(in the rows, 128 means zero)
Known rows, with every way that one mark hangs from another
(H (D K) (P T) Y): [120 163 166 136 133 153 129 114 112 112 170 119  90 103 107 135 112 119
 141 118 132 130 133 131 124 144  71  93 106 100 100 142 164 129 190 124
 135]
(K D (J Z)): [ 73 161 136 111 139 105 131  97 130 120 129  92 106 139  72 119 163 152
  92 164 130 104 113 141 134 137 114 154 134 116 143 163  93 129 125 132
 118]
(B (H (D K)) (S X)): [146 172 188 126 131 149 151 149 115 119  99 138 112 137 118 135 150 158
 139  95 135 140 144  99 119 136 140 145  86 156 136 156 186 103 145 129
 142]
(H D (P (T M)) Y): [148 163 133 138 133 147 121 102 109  77 205 122 106 106 105 124 118  98
 122 123 138 144 116 159 126 112 106  84 108 106 145 116 164 132 171 118
 168]
(S (B H) X): [117 150 130 120 114 107 116 104 101 110   4 114 137 183 128 133 153 133
 151 125 125 156  99  98 104 124 167 116  95 174 118 147 154 111 100 113
 172]
(S (B (H (P T))) X): [111 141 139 132 112 121  87 106 106 111  29 128 139 172 140 153  96 111
 121 143 137 165 109 103 105 134 147  96  81 165  95 128 135 107 101 108
 166]
(T (M F) (P (H Y))): [190 130  71 103 135 128  78  62 134  77 112 104 135 155 100  91 161  98
 159 125 130 165 124  96 105 111 138  75 114 127 125 132 152 124 101 110
 137]
(Z (J (K D))): [ 93 130 150 113 122 108 166  80 122 131 159 111  86 141  94 125 121 172
 110 141 152  92 101 137 132 154 119 168 154 128 115 135 111 155 131 144
 118]
(M T): [119 109 134 116 120  92 136  80 105  99 105 108 115 155  76 128 186 122
 159 121 119 117 123 126 125 131 132  99 125 162 145 136 142 153 130 118
 155]
(P (H (D K) Y) T): [152 156 135 145 158 135 117  97 135  93 144 121  91 112 104 115 129 114
 157 111 149 123 123 138 116 153  79 107  99 113 107 191 174 121 157 132
 141]
(D H (K J)): [114 148 125 103 145 115 149 118 134 156  90  87 124 111 108 125 190 121
 112 125 100 113 106 120 123 126 126 130 123 107 112 175 159 136 144 125
 118]
(V F): [ 94 166 119 120 111 113 120 101 108 100 110  96 119 136  83 127 182 165
 172 138 118 107 123 102 115 127 123 105 121 129 121 146 150 157 121 128
 143]
(D (H P Y) K): [128 158 134 113 143 151 145 120 136 126 106  96 101 124 118 136 147  84
 140 118  95 137 103 108 116 124 103  99 107  99  91 149 160 122 167 101
 146]
(S (B H)): [113 169 117 124 113  99 119  96 113 104  70  99 120 168 111 135 163 135
 154 131 121 140  99 103 101 128 157 117  98 141 139 149 146 122 109 123
 172]
(T M (P (H D Y))): [164 160  75 132 149 124 100  69 133  64 135 120 111 140 104 100 167  98
 166 107 155 174 105 108 105 113 121  81 113 109 155 138 179 118 142 115
 151]
(B S): [120 190 140 143 118 129 137 105 105 109 126 122 113 109  90 114 175 140
 142 116 131 119 150 107 133 126 153 111 110 147 153 144 126 130 123 122
 162]
(K (D H) (J Z)): [101 161 129 120 149 115 142 117 152 119  95  91 113 129  85 125 166 126
  92 155 116 105  94 158 131 124 114 170 123  99 128 171 103 120 131 114
 122]
(M F (T (P H))): [152  75 108  96 122  91  86  56 135  98  65 121 138 182  77 115 172 120
 175 123 127 147 151  74 107 136 139  61 108 155 114 131 133 138  89 113
 108]
(B (H Y) (S X)): [131 191 151 135 136 162 126 115  96  91  85 118 109 148  95 124 138 128
 158 112 133 157 134 133 114 122 172 130  99 175 148 153 165  96 109 109
 185]
(T (P H)): [113 152  72 128 131  88 100  54 133  89  64 114 121 163  93 117 154 123
 161 122 145 155 122  56 111 135 141  78 116 130 132 160 135 133  98 106
 136]
(Z J): [ 94 135 124 118 127  95 152  58 110 108 132 107  92 151  80 123 159 158
 145 117 129 106 118 113 132 148 150 114 125 132 133 154 131 160 140 143
 147]
(H (D (K J)) P Y): [ 80 171 171 103 153 158 128 112  99 156 199 108  97 114  98 127 158 120
 130 120 113 132 128 119 119 133 110  84 136  88 125 144 167 118 188 138
 104]
(J Z): [110 159 113 118 122 102 152  99 133  87 105  91 108 139  73 115 145 144
 133 121 122 114 113 109 125 144 121 125 111 123 116 152 108 147 141 114
 159]
(P H): [120 156  93 128 137  98 119  75 119 101  95 109 108 153  83 126 163 121
 148 124 132 120 106  90 116 132 134  77 120 140 131 180 132 129 106 124
 145]
(Z (J (K (D (H P))))): [102 132 151 115 125 128 163 109 140 140 143 121  86 146 109 143 109 127
  92 142 129 105  89 128 123 141 113 152 142  99  98 122 107 140 142 127
 113]
(B (H D P Y) S): [123 213 157 146 138 174 137 128 100  91 181 132  75 140  84 142 128 126
 163 108 130 156 143 122 103 120 136 103  96 113 174 129 160  92 160 131
 164]
(X (S (B (H P)))): [ 98 169 134 144 109 150 124 107  92 116  94 121  98 210 109 134 171 117
 139 143 117 175 108  95 117 127 149  84  86 126 157 114 113 105 123 113
 163]
(M F (T P)): [144  80 124  98  96  89 103  72 125 100  73 113 144 165  77 115 175 137
 178 125 114 146 157  86 116 127 142  86 119 148 117 106 139 154 119 118
 118]
(D (H P Y)): [120 171 116 135 137 147 137 111 120 105 120 101 103 131  95 142 144  75
 152 122  98 138 106 115 116 108 129  82 116 100 119 141 143 123 155  95
 160]
(H D P Y): [ 98 178 147 135 126 147 131 105 101  97 182 123  91 131  84 137 136 113
 169 115 116 138 125 118 121 118 119  71 124  95 147 129 153 121 180 122
 146]
(P (H D)): [127 157 109 136 142 107 124  93 124  91 128 128 101 154  87 134 165 124
 167 106 136 118 119 100 110 133 122  83 116 117 141 176 146 120 141 133
 134]
(P (H Y) T): [130 162  93 145 150 120  96  66 117  78 119 107 103 128  84 117 125 102
 158 129 147 131 116 141 118 141 115  89 113 137 124 190 141 125 111 119
 167]
(K (D H) J): [ 99 162 127 120 140 111 130 112 130 129  97 102 115 122  98 132 186 116
 108 158 113 104 103 152 126 106 129 143 137 108 145 170 129 123 129 130
 110]
(Z (J (K (D (H Y))))): [119 140 145 130 144 137 173  97 136 114 143 106  68 127  91 125 118 129
 131 133 136 104  83 170 124 138 113 185 141 103 111 148 133 133 149 128
 136]
(K D): [ 98 166 136 129 119 101 123  92 121  99 104 110 107 135  93 129 166 142
 129 155 129 110 117 121 130 119 111 127 131 129 142 150 119 137 123 132
 134]
(J (K (D (H P))) Z): [113 155 145 121 124 137 168 141 161 117 107 106  93 135  99 143 103 117
  79 144 123 120  85 124 118 134  90 170 127  93  87 123  74 123 144  95
 122]
(X (S (B H))): [109 169 120 152 110 133 130 102  96 101  71 108 105 198 107 122 191 126
 157 139 120 155 106 114 117 124 152 118  87 136 171 134 132 117 120 122
 176]

Rows
[ 81 158 137 113 146 129 134 124 146 136 114 101 107 144  92 137 143 108
  68 166 110 121  99 134 123 123 113 136 119  88 119 151  80 111 137 110
 112] : (K (D (H P)) (J Z))
[116 166  70 132 145 117 100  51 127  76  80 106 109 147  87 109 148 109
 184 122 143 168 114  86 107 132 133  76 120 130 130 162 151 117 109 100
 147] : (T (P (H Y)))
[199 126  86 115 141 126  82  72 129  80 153 104 127 127  96 101 131  93
 134 135 136 128 119 156 117 121 127  83 103 132 109 155 150 129  99 130
 158] : (P (H Y) (T (M F)))
[ 98 149 144 116 114 124 108 112  98 125  30 126 131 194 135 150 130 111
 137 135 120 167 106  85 102 126 162  84  97 159 108 122 145 101 100 106
 162] : (S (B (H P)) X)
[204 107  90 107 126 105  87  81 136  87 132 112 139 148 109 106 133 114
 112 133 137 117 124 134 119 127 127  85 104 137 112 152 136 143  86 135
 142] : (P H (T (M F)))
[109 165 169 123 139 155 140 118 115 119 170 117  90 123 102 131 143 118
 155 109 115 134 127 106 118 131  87  87 120  97 119 133 168 124 197 124
 131] : (H (D K) P Y)
[106 149 166 127 114 128 116 130 102 117  57 144 125 194 131 157 132 117
 146 116 121 168 117  90 100 120 154  86  93 143 128 123 158  95 139 117
 144] : (S (B (H D P)) X)
[ 95 154 153 108 141 117 159 127 132 136 154  98 111 123  88 121 168 159
 115 117 122 112 122 117 127 155 105 143 116  98 121 170 142 137 182 134
 114] : (H (D (K (J Z))))
[118 168 134 131 128 133 109 108  99  97  27 104 122 168 117 127 144 115
 175 127 126 167  97 129 102 119 164 117 101 170 123 147 171 100 111 103
 184] : (S (B (H Y)) X)
[104 158 139 121 121 115 161 118 147 107 135  99 100 135  82 122 117 157
 100 148 140 104  98 134 127 147  95 187 137 126 110 136  88 137 133 111
 132] : (J (K D) Z)
[121 160 127 102 163 141 157 120 144 132 110  70 103 108  91 112 158 106
 118 119 103 120  92 149 124 137 107 156 108  96  94 181 141 123 166 108
 140] : (D (H Y) (K (J Z)))
[ 93 147 134  92 143 112 151 104 134 142 124  83 117 125  84 108 167 154
 102 131 119 112 116 118 130 157 125 138 123 115 102 173 120 142 145 125
 124] : (D (K (J Z)))
[175 136  78 129 142  97 102  74 131  80 123 115 126 133 107 115 150 104
 110 127 152 127  98 142 124 130 121  90 103 140 125 162 138 142  93 121
 167] : (P H (T M))
[140 147 111 115 115 118 115  83 115  99 157 112 123 123 118 125 127 111
  86 140 138 135 107 128 129 120 119  80 111 126 119 116 126 150 124 109
 164] : (H (P (T M)))
[106 172 136 136 141 151 130 117 132 105 109 108  91 132 103 147 139  86
 134 153 107 129 101 143 119 103  98 112 124  96 125 142 129 112 150 104
 142] : (K (D (H P Y)))
[190 114 114 107 103 107 109  93 129  91 150 103 145 119 106 105 147 131
 118 136 122 109 127 146 132 117 132 107 107 135 115 125 137 157 116 133
 153] : (P (T (M F)))
[135 178 143 129 127 144 135 118 104 104  65 127 121 149 103 133 142 140
 139 113 135 150 134 104 120 126 176 132  95 180 144 149 150 106  94 115
 171] : (B H (S X))
[141 148 138 122 147 114 131 111 138 116 117 118 104 145 107 128 171 130
 149 102 134 121 121  91 114 152  96  96 111 113 119 186 161 128 153 139
 116] : (P (H (D K)))
[128 171 112 148 156 133 120  90 111  83 138 121  86 143  80 126 162 108
 183 103 135 129 114 127 108 129 118  83 120 115 147 178 167 114 151 128
 151] : (P (H D Y))
[171 118 125  94  99 124  97  96 123 107 162 113 137 140 115 121 118 114
  99 143 115 127 137 124 128 114 129  74 108 124 105 108 123 149 119 128
 138] : (H (P (T (M F))))
[113 180 155 122 118 152 125 120  95 118  80 135 117 165 111 147 125 125
 120 122 128 159 142  86 114 126 174  93  96 167 141 123 135 100 103 105
 160] : (B (H P) (S X))
[154  87 104 105 134 120  79  55 126  93  79 114 123 173  70 111 166  99
 195 119 125 159 146  94 101 130 136  66 117 148 119 134 146 129 102 107
 122] : (M F (T (P (H Y))))
[134 153 135 126 145 151 131 122 138 114 113 101 103  99 121 136 110  82
 125 126 112 138 110 132 120 132  83 108  95 100  78 156 154 128 162  98
 151] : (D (H (P T) Y) K)
[118 180 122 155 121 159 124  98  92  90  91 102  94 190  94 112 182 112
 180 133 122 168 102 139 115 123 155 116  93 132 172 138 150 107 129 116
 196] : (X (S (B (H Y))))
[172 152 104 132 139 145 127 109 131  86 141 102 112 108 119 128 124  64
 111 135 115 148  92 166 122 103 120  97 100 105 116 121 151 132 141  93
 181] : (D (H (P (T M)) Y))
[125 171 132 139 132 146 154 120 136 103 118 100  95 104 100 132 129 111
 135 135 122 115  82 162 118 116  96 177 144 107 112 143 137 122 145 110
 145] : (J (K (D (H Y))))
[115 125 145 124 126 109 176 106 141 130 124 107  87 130 102 131 130 142
 108 134 135  95  87 145 129 140 122 185 140 109 110 143 112 144 140 129
 118] : (Z (J (K (D H))))
[117 161 130 103 156 138 138 114 123 140 113  82 112 102 102 118 181 105
 132 119  98 121 103 143 122 118 125 134 126 105 109 177 166 124 159 113
 131] : (D (H Y) (K J))
[179 139  93 110 141 108 116  90 158  99 117 122 124 148 129 104 177 120
 130 110 148 164 110  69 108 136  98  92 107 114 126 143 169 127 146 113
 123] : (T M (P (H (D K))))
[184 116  62  88 121  99  87  66 144  91  98 112 151 170 104  97 162 116
 140 124 129 158 125  75 107 117 145  74 114 129 125 128 138 133  88 116
 125] : (T (M F) (P H))
[128 168 130 137 140 145 172 135 155  91 115  88  84 113  83 117 116 113
 118 135 127 111  81 165 120 130  85 201 130 105 103 143 104 121 149  96
 151] : (J (K (D (H Y))) Z)
[140 202 148 148 124 135 148 127 113  90 157 127  97 143  83 135 165 157
 156  99 137 130 144 121 108 124 149 134  92 128 181 146 159 113 147 140
 159] : (B (H D) S)
[128 158  86 140 132  94 110  71 137  81  93 132 112 158  92 126 159 129
 176 108 145 159 131  69 104 132 120  76 109 113 144 155 151 121 134 117
 125] : (T (P (H D)))
[112 155 146 118 119 135 151 126 140 133 116 116 104 130 115 153 120 111
  93 152 116 115  91 122 119 121 106 140 138 103 102 117 100 127 133 109
 118] : (J (K (D (H P))))
[130 152 129 124 125 118 169 136 165 102  97  96  99 123  88 127 122 130
  98 144 126 106  85 143 123 137  93 200 122 102  99 140  87 130 139 103
 134] : (J (K (D H)) Z)
[170 123  84  92  96 100 108  79 135  91 112 105 156 146 105  98 167 137
 140 126 118 152 134  79 115 105 147  91 115 128 124 101 146 148 116 117
 127] : (T (M F) P)
[178 154  96 151 154 132 110  86 131  60 169 120 103 116 100 108 143  98
 141 113 157 137 104 166 116 121 102  93 106 120 143 166 170 124 145 126
 168] : (P (H D Y) (T M))
[112 147 137 109 165 115 131 112 145 136 139 108 102 142  89 115 166 139
 116 113 134 116 114 108 113 166 101 124 114 103 114 198 135 120 155 135
 103] : (P (H (D (K (J Z)))))
[103 165 127 136 130 140 112  84 105  97 149 109 101 116  88 129 103  98
 141 140 130 126 125 134 129 132 113  77 115 122 116 139 128 137 140 109
 160] : (H (P T) Y)
[112 164 132 129 131 123 128 121 141 115  92 120 104 145 113 151 145  98
 107 153 107 120 102 114 120 106 106 111 123 102 125 140 115 121 137 107
 124] : (K (D (H P)))
[126 165 156 133 140 139 149 113 118 107 152 106  98 106  98 118 166 137
 171  99 121 124 127 128 123 136  92 116 118 108 127 158 182 131 191 132
 142] : (H (D K) Y)
[137 120 114 138 149 114 108  61 127  71  95 128 107 163  76 116 171  98
 203 104 150 165 129 107 101 131 115  70 115 138 147 141 172 120 146 101
 135] : (M (T (P (H D Y))))
[ 93 159 154 106 141 115 141 114 112 148 169 108 119 116  94 119 191 152
 129 115 120 105 132 117 124 139 120 112 134 107 132 164 173 135 171 151
  99] : (H (D (K J)))
[138 182 162 141 128 144 141 135 105  94 102 143 118 146  96 142 146 150
 154  96 138 149 148 113 116 122 160 130  92 160 159 148 170 101 134 132
 154] : (B (H D) (S X))
[109 172 142 153 132 146 117 101 103  90 184 126  90 107  92 137 104 109
 151 120 134 137 133 140 124 133  97  78 112 105 130 134 154 130 173 126
 151] : (H D (P T) Y)
[120 148 170 126 120 123 128 116 128 124 158 130 103 114 118 135 120 133
 123 120 133 121 133 107 128 148  83  96 101 107  98 141 151 142 182 128
 122] : (H (D K) (P T))
